What can hang from each mark
Z_506: Z_76 Z_572
Z_167: Z_329 Z_617 Z_696 Z_970
Z_617: Z_167
Z_696: Z_167 Z_883
Z_76: Z_506
Z_970: Z_167
Z_572: Z_167 Z_506
Z_150: Z_528 Z_585 Z_696
Z_883: Z_696

Every row comes from one small tree of marks. The marks that hang from a mark follow it in brackets, in the order of their numbers. Every link used is in the known rows. Which tree was each row made from?
Known rows
Z_970{Z_167{Z_329 Z_617 Z_696{Z_883}}}: [1.1 30.3 -15.8 7.8 4.7 1.1 -11.0 -7.5 -11.7 18.9 2.7 12.3 -6.9 -5.5 11.5 -0.7 -13.5 6.2 -13.1 -9.1 -8.8 3.1 -0.1 -5.8]
Z_696{Z_167{Z_329 Z_617} Z_883}: [-27.1 35.3 -23.0 1.2 -5.1 10.7 23.5 -22.0 -3.5 2.9 -2.2 -4.5 7.7 -14.4 1.3 4.2 -20.3 -2.7 -20.8 10.3 6.3 -18.6 2.1 -8.1]
Z_883{Z_696}: [-28.7 39.0 -17.1 17.2 -7.9 -16.9 -1.2 -16.9 -16.3 5.1 4.8 12.8 4.9 1.2 -11.2 1.8 21.2 -0.9 4.3 10.2 -4.0 -6.6 -12.3 -20.6]
Z_150{Z_528 Z_696{Z_167{Z_329 Z_970} Z_883}}: [-29.2 68.9 -22.4 19.9 -30.2 2.8 20.4 -33.8 13.1 -5.5 -17.1 13.9 18.5 -16.1 -1.1 -15.7 3.2 -6.2 -14.7 6.0 10.2 -15.8 -5.5 8.4]
Z_572{Z_167{Z_329 Z_617 Z_696} Z_506{Z_76}}: [5.7 27.8 -21.1 9.6 -14.7 -8.9 0.6 -9.1 -27.3 -0.9 -3.0 20.8 9.0 -19.5 -4.5 1.5 -8.6 1.5 3.7 -15.8 -0.1 -6.7 14.0 -12.7]
Z_506{Z_76 Z_572{Z_167{Z_329 Z_696}}}: [-1.3 25.3 -23.9 0.4 -5.8 -6.1 -18.1 -8.6 -24.2 9.2 -3.7 20.8 4.6 7.9 -4.8 1.9 6.7 8.7 5.6 17.3 -25.9 13.0 8.6 4.0]
Z_617{Z_167{Z_329 Z_970}}: [-27.6 41.4 -7.9 28.1 17.2 1.5 -7.2 -19.0 6.3 26.3 -21.8 16.3 -3.5 -13.0 -0.8 -3.0 -5.8 2.6 -18.4 7.0 -4.8 0.1 5.7 -10.6]
Z_572{Z_506{Z_76}}: [-23.0 41.4 -15.6 7.6 -25.3 -8.3 8.1 -8.0 -10.2 -0.5 -5.8 19.6 13.1 -12.2 -6.3 -3.0 5.4 2.5 6.2 -2.2 -2.5 1.8 -3.6 -15.2]
Z_883{Z_696{Z_167{Z_617 Z_970}}}: [-32.4 46.0 -12.1 22.7 -6.5 -14.9 12.5 -18.0 -15.9 3.2 11.2 13.3 14.4 -9.8 -16.0 5.3 11.3 -13.0 -11.0 18.2 7.5 -20.0 -3.7 -19.6]
Z_696{Z_167{Z_329 Z_617 Z_970} Z_883}: [-29.8 43.3 -18.8 15.7 -7.5 9.5 21.1 -21.8 1.3 0.6 -3.0 0.8 8.6 -18.9 1.1 9.3 -26.9 -6.5 -29.4 13.7 7.1 -25.9 6.9 -6.7]
Z_572{Z_167 Z_506}: [-24.2 22.8 -12.9 22.5 -16.7 -21.1 -2.0 -10.6 -3.4 16.8 3.5 5.4 -1.7 -24.9 -14.0 6.3 3.4 2.3 15.3 -13.9 8.9 -2.0 -6.7 -12.1]
Z_696{Z_167{Z_970} Z_883}: [-40.5 39.9 -17.2 15.4 -13.2 0.5 16.9 -15.9 9.1 8.4 0.4 -3.2 7.4 -14.9 -2.2 6.5 -14.4 -0.8 -18.9 16.2 9.6 -16.4 -8.5 -3.5]
Z_617{Z_167{Z_696 Z_970}}: [-18.9 40.1 -6.8 20.6 5.8 -3.4 -11.1 -7.5 1.8 26.4 -15.1 11.1 1.8 -7.8 1.9 -8.8 1.6 -0.4 -14.0 5.1 -2.5 8.8 -6.5 -5.3]
Z_970{Z_167{Z_617}}: [-15.8 34.4 -3.4 17.6 4.9 -10.0 -8.9 -5.3 -7.8 23.8 13.3 12.4 -5.3 -9.3 -8.8 1.3 -7.2 2.4 -6.4 -1.9 -4.4 4.0 -10.7 -10.4]
Z_76{Z_506{Z_572{Z_167}}}: [-31.5 19.8 -13.1 10.5 -16.3 -29.2 -10.2 -13.2 15.3 19.2 8.7 -8.1 0.4 -8.2 -5.1 -7.2 11.3 -1.8 12.7 15.5 -7.1 11.7 -20.1 9.5]
Z_696{Z_167}: [-37.8 31.8 -11.3 1.7 2.8 -11.5 13.6 -15.6 -10.4 13.9 -1.2 -5.5 8.7 -8.0 -8.9 -7.6 2.5 -5.7 -6.7 17.6 10.2 -1.4 -3.3 -8.3]
Z_883{Z_696{Z_167}}: [-35.7 36.6 -17.8 11.8 -2.9 -16.7 11.1 -19.1 -16.4 9.2 7.5 8.9 10.8 -4.3 -13.8 -0.9 21.6 -5.7 -1.3 16.0 5.8 -9.8 -7.8 -19.1]
Z_150{Z_528 Z_585 Z_696{Z_167{Z_617}}}: [-17.1 63.0 -10.3 7.9 -38.8 -12.8 32.4 -37.5 9.5 -4.4 -12.4 5.2 16.8 -9.7 -21.3 -23.7 -2.9 -6.3 -3.0 6.0 7.9 -7.8 -3.8 13.2]
Z_617{Z_167}: [-29.1 34.1 -8.3 14.3 10.7 -1.9 -4.9 -12.5 4.8 30.8 -11.2 7.3 -1.9 -8.5 -7.7 -7.6 5.4 5.4 -5.1 4.8 -2.9 10.8 -12.9 -11.1]
Z_970{Z_167{Z_617 Z_696}}: [-3.3 31.7 -6.3 9.2 2.6 -10.5 -13.3 -0.5 -15.7 22.5 10.7 10.6 -2.8 -4.5 1.1 -4.9 -4.3 0.5 -6.6 -4.9 -4.9 9.4 -9.5 -6.3]
Z_506{Z_76 Z_572{Z_167}}: [-12.9 27.9 -18.7 6.9 -10.4 -8.9 -14.5 -7.3 -16.3 11.7 4.9 19.5 5.4 4.5 -16.5 6.3 7.7 9.4 9.6 20.8 -23.4 11.0 -2.1 1.6]
Z_506{Z_572}: [-25.8 32.1 -12.1 6.3 -13.9 -7.9 -13.5 -11.4 -3.9 16.8 -1.5 0.6 0.7 3.6 -3.6 3.4 13.4 -5.3 4.6 20.7 -17.7 14.6 -8.6 3.9]
Z_572{Z_167{Z_617 Z_696}}: [-3.1 22.4 -10.7 12.8 -3.3 -17.1 -11.3 -6.8 -23.7 9.3 7.1 -2.3 -0.9 -7.4 -10.2 0.3 -7.6 -1.2 3.8 -2.6 1.4 -2.1 -6.1 -6.8]
Z_572{Z_167{Z_696} Z_506{Z_76}}: [-5.0 24.2 -19.7 9.6 -20.5 -18.3 -3.3 -3.4 -19.2 7.2 0.6 16.8 7.6 -15.5 -8.2 -1.7 4.5 7.3 14.6 -13.6 2.0 3.1 -1.4 -9.6]
Z_150{Z_585 Z_696{Z_167{Z_970}}}: [-24.0 56.7 -6.1 10.7 -24.4 -21.7 19.7 -32.4 -0.9 8.8 -10.0 -2.6 14.6 -3.2 -16.9 -14.9 -1.5 -10.1 -6.6 15.2 -0.5 -7.7 2.1 -0.5]
Z_76{Z_506{Z_572{Z_167{Z_329 Z_617}}}}: [-26.0 21.7 -13.7 10.7 -13.2 -24.8 -8.2 -15.7 11.3 15.3 7.3 -6.6 0.8 -10.5 -3.3 -5.8 5.0 -4.8 7.6 13.9 -8.3 7.0 -12.9 8.0]

Write each row's tree
[-19.0 40.0 -11.8 19.8 -0.9 2.9 -8.4 -7.7 9.0 25.5 -13.5 9.4 0.8 -8.9 5.1 -3.9 -3.4 4.0 -15.9 2.4 -3.4 5.0 -11.7 -3.5]
Z_617{Z_167{Z_696{Z_883} Z_970}}
[1.1 30.4 -10.9 7.9 11.5 -5.4 -13.8 -7.3 -18.8 20.5 1.1 13.8 -5.5 -4.8 8.1 -4.8 -8.7 1.3 -11.1 -6.7 -8.0 6.8 4.7 -7.6]
Z_970{Z_167{Z_329 Z_617 Z_696}}
[-25.0 18.2 -14.5 6.5 -17.6 -29.5 -12.6 -10.5 11.1 18.5 7.3 -9.3 1.6 -5.7 -0.1 -10.2 12.7 -2.7 12.6 13.8 -7.8 14.3 -19.6 11.5]
Z_76{Z_506{Z_572{Z_167{Z_696}}}}
[-16.6 52.1 -5.0 30.2 0.0 -0.5 -1.1 -20.0 -14.0 -7.2 -11.4 14.1 4.0 -13.3 -0.1 7.7 -25.7 -12.5 -26.0 11.4 -5.9 -21.2 18.3 -12.5]
Z_167{Z_329 Z_617 Z_970}
[-21.9 59.2 -12.8 7.1 -36.8 -15.8 29.2 -38.6 12.9 -0.1 -16.3 5.0 14.3 -6.8 -19.1 -26.2 2.6 -1.3 1.3 6.0 7.2 -3.4 -4.9 14.7]
Z_150{Z_528 Z_585 Z_696{Z_167}}
[-13.0 30.5 -21.1 4.8 10.5 8.8 -6.6 -14.6 0.3 25.9 -22.4 7.2 -3.3 -4.5 12.1 -9.5 -1.3 8.8 -12.3 -2.6 -7.6 9.9 -2.2 -6.0]
Z_617{Z_167{Z_329 Z_696{Z_883}}}
[-18.0 26.9 -16.9 17.8 -17.8 -17.7 0.9 -7.9 -11.4 8.5 3.8 19.1 5.4 -20.2 -17.9 4.7 1.7 9.5 14.7 -10.3 2.6 -2.6 -2.3 -14.1]
Z_572{Z_167 Z_506{Z_76}}
[-30.0 45.2 -15.3 22.0 -0.2 -11.3 12.1 -22.9 -18.2 1.8 4.5 15.9 12.4 -10.6 -11.1 5.3 8.1 -12.3 -14.9 17.2 5.2 -21.5 6.1 -20.2]
Z_883{Z_696{Z_167{Z_329 Z_617 Z_970}}}
[-16.6 33.9 -16.8 31.6 -11.3 -13.5 -1.6 -14.5 -9.8 4.2 -6.8 27.8 3.2 -25.0 -11.1 9.7 -9.9 6.7 1.4 -7.8 0.5 -13.1 16.1 -13.5]
Z_572{Z_167{Z_329 Z_970} Z_506{Z_76}}
[3.7 28.5 -21.8 1.4 -8.2 -2.5 -14.9 -7.6 -27.5 4.8 0.4 21.0 7.8 5.0 -7.3 3.9 1.0 3.6 1.3 16.9 -24.8 8.1 9.9 2.6]
Z_506{Z_76 Z_572{Z_167{Z_329 Z_617 Z_696}}}
[-17.1 25.4 -10.6 14.5 -11.1 -11.1 -15.5 -10.1 -8.0 18.9 9.0 0.8 -2.1 -5.1 -13.7 11.0 5.0 -5.7 6.3 14.9 -13.8 7.0 -7.2 3.0]
Z_506{Z_572{Z_167{Z_617}}}
[-21.2 64.2 -12.6 16.1 -31.7 -13.6 27.2 -43.3 14.3 -3.2 -23.4 11.2 12.6 -10.7 -14.7 -22.5 -5.3 -3.4 -8.2 7.9 5.7 -10.5 8.1 15.2]
Z_150{Z_528 Z_585 Z_696{Z_167{Z_329 Z_970}}}
[-17.1 63.0 -18.2 7.2 -48.1 -3.9 35.9 -38.4 19.8 -6.0 -10.2 3.3 15.1 -11.4 -16.8 -17.8 -10.2 -0.4 -5.4 2.1 7.0 -13.5 -11.3 15.8]
Z_150{Z_528 Z_585 Z_696{Z_167{Z_617} Z_883}}
[-3.3 31.6 -11.4 9.0 -4.3 -4.2 -10.8 -0.8 -8.5 21.1 11.9 8.8 -4.4 -5.5 4.5 -0.2 -8.9 4.7 -8.0 -7.8 -5.6 5.8 -14.2 -5.0]
Z_970{Z_167{Z_617 Z_696{Z_883}}}
[-24.4 21.8 -14.7 12.9 -14.4 -27.5 -13.8 -13.8 12.2 16.4 2.4 -5.0 0.5 -8.4 3.3 -7.6 7.3 -4.5 6.0 14.8 -8.6 9.0 -10.4 11.9]
Z_76{Z_506{Z_572{Z_167{Z_329 Z_696 Z_970}}}}
[-33.2 45.0 -3.6 17.4 -2.8 -8.4 15.4 -13.9 -10.0 5.2 3.7 0.6 14.2 -16.6 -12.3 0.6 -12.4 -16.6 -21.3 20.9 12.3 -15.8 2.6 -8.9]
Z_696{Z_167{Z_617 Z_970}}
[-14.2 25.6 -21.1 17.1 -9.0 -12.5 0.7 -14.7 -14.7 6.8 -6.2 22.2 2.2 -20.5 -11.3 4.4 -3.3 10.4 9.9 -11.9 -0.8 -5.5 11.4 -15.1]
Z_572{Z_167{Z_329} Z_506{Z_76}}
[-30.7 23.3 -12.8 17.3 -12.9 -27.5 -11.7 -16.2 16.0 17.3 3.7 -4.3 -0.8 -10.7 -1.9 -4.6 5.6 -3.0 6.3 16.4 -8.0 6.4 -11.0 9.7]
Z_76{Z_506{Z_572{Z_167{Z_329 Z_970}}}}
[-6.3 16.5 -23.8 10.3 2.2 -9.8 -13.1 -14.7 -15.2 12.1 -6.7 -0.7 -8.9 -4.5 3.1 1.7 -8.5 11.2 2.9 -6.1 -3.9 -1.9 1.8 -4.0]
Z_572{Z_167{Z_329 Z_696{Z_883}}}
[-11.8 33.2 -7.7 16.1 14.3 -5.1 -9.4 -11.8 -10.9 22.1 4.1 16.0 -7.8 -9.5 -1.7 1.2 -11.7 3.3 -10.9 -3.4 -7.4 1.2 3.1 -11.9]
Z_970{Z_167{Z_329 Z_617}}
[-27.8 39.2 -18.8 12.0 1.5 -10.7 13.7 -22.8 -22.2 3.3 4.8 11.7 11.7 -7.5 -11.0 1.3 13.1 -9.6 -8.5 14.6 4.5 -16.6 2.7 -21.6]
Z_883{Z_696{Z_167{Z_329 Z_617}}}
[-27.2 26.0 -11.4 17.7 -14.7 -25.3 -9.4 -15.6 13.8 14.5 6.3 -4.1 1.0 -12.7 -3.3 -3.3 1.7 -6.5 3.1 16.1 -7.8 3.1 -10.6 8.7]
Z_76{Z_506{Z_572{Z_167{Z_329 Z_617 Z_970}}}}
[-6.2 25.2 -14.0 6.9 14.7 -9.6 -18.2 -8.3 -14.5 26.3 -4.4 13.3 -9.8 -0.6 11.5 -8.2 -0.8 8.7 -5.7 -6.0 -9.3 13.7 3.4 -5.6]
Z_970{Z_167{Z_329 Z_696}}
[-15.3 38.5 -16.6 19.4 8.1 7.6 -9.0 -14.5 5.6 23.3 -23.2 12.9 -2.4 -9.2 12.1 -4.6 -7.8 5.3 -20.7 0.8 -6.8 2.2 2.5 -4.4]
Z_617{Z_167{Z_329 Z_696{Z_883} Z_970}}
[-10.7 27.2 -21.2 27.6 -19.3 -11.5 -6.0 -12.9 -2.7 9.0 -8.0 11.0 -2.8 -26.1 5.5 9.8 -9.4 1.8 0.3 -17.7 5.0 -10.3 8.2 -5.4]
Z_572{Z_167{Z_329 Z_696{Z_883} Z_970} Z_506}
[-15.0 39.0 -11.1 19.2 14.7 1.1 -11.6 -14.4 -1.4 24.7 -24.4 14.5 -1.1 -7.9 9.1 -8.4 -2.9 0.7 -18.7 3.7 -6.1 6.0 7.1 -6.2]
Z_617{Z_167{Z_329 Z_696 Z_970}}
[-26.2 22.4 -12.4 13.6 -18.7 -30.1 -13.5 -10.6 14.0 17.5 6.8 -6.5 2.0 -8.0 -0.1 -7.7 9.4 -4.6 8.1 15.7 -7.1 10.8 -17.4 12.4]
Z_76{Z_506{Z_572{Z_167{Z_696 Z_970}}}}
[1.6 48.3 -17.1 18.1 -13.1 7.9 -3.4 -14.1 -15.1 -11.1 -13.4 9.1 5.7 -7.4 18.6 5.5 -28.6 -9.6 -29.0 3.1 -8.1 -18.4 13.3 -3.8]
Z_167{Z_329 Z_617 Z_696{Z_883} Z_970}
[-6.1 16.4 -18.6 10.6 9.1 -16.4 -15.9 -14.2 -22.5 13.4 -8.1 1.1 -7.8 -3.6 -0.5 -2.4 -3.7 7.0 4.4 -3.5 -3.3 1.9 6.4 -5.4]
Z_572{Z_167{Z_329 Z_696}}
[-34.5 41.6 -17.6 20.9 1.9 -14.2 9.2 -23.3 -15.4 6.0 0.5 15.2 9.7 -7.4 -9.2 3.0 13.9 -7.3 -10.8 17.7 4.4 -17.1 5.4 -19.1]
Z_883{Z_696{Z_167{Z_329 Z_970}}}
[-14.4 33.8 -15.4 16.5 -12.1 -9.9 -15.9 -7.2 -12.4 10.0 4.2 23.3 6.2 1.2 -16.4 9.7 3.0 6.7 3.6 23.3 -22.4 6.1 1.3 2.6]
Z_506{Z_76 Z_572{Z_167{Z_970}}}
[-5.1 30.5 -19.5 7.0 -6.1 -2.8 -11.6 -11.2 -21.9 5.9 2.4 22.3 6.4 1.7 -14.0 8.1 -1.1 5.1 2.1 19.2 -24.6 4.3 8.6 -0.5]
Z_506{Z_76 Z_572{Z_167{Z_329 Z_617}}}
[-2.0 29.5 -15.8 26.0 -3.2 -7.0 -11.0 -13.3 -14.7 3.6 -1.5 5.5 -3.8 -13.2 -0.2 9.9 -23.4 0.6 -11.5 -2.8 -1.7 -16.1 7.4 -5.0]
Z_572{Z_167{Z_329 Z_617 Z_696{Z_883} Z_970}}
[5.3 35.7 -23.6 -2.5 -10.0 9.5 -0.1 -14.3 -22.5 -7.7 -12.7 1.1 4.1 -0.9 18.4 -2.0 -19.2 -3.8 -16.8 -2.2 -9.6 -7.6 6.6 -6.1]
Z_167{Z_329 Z_617 Z_696{Z_883}}
[-12.4 30.5 -15.9 5.0 17.1 2.4 -9.5 -14.4 -6.6 27.0 -23.8 8.9 -2.4 -3.5 9.1 -13.8 3.9 4.7 -10.1 0.1 -6.9 13.5 2.7 -7.9]
Z_617{Z_167{Z_329 Z_696}}
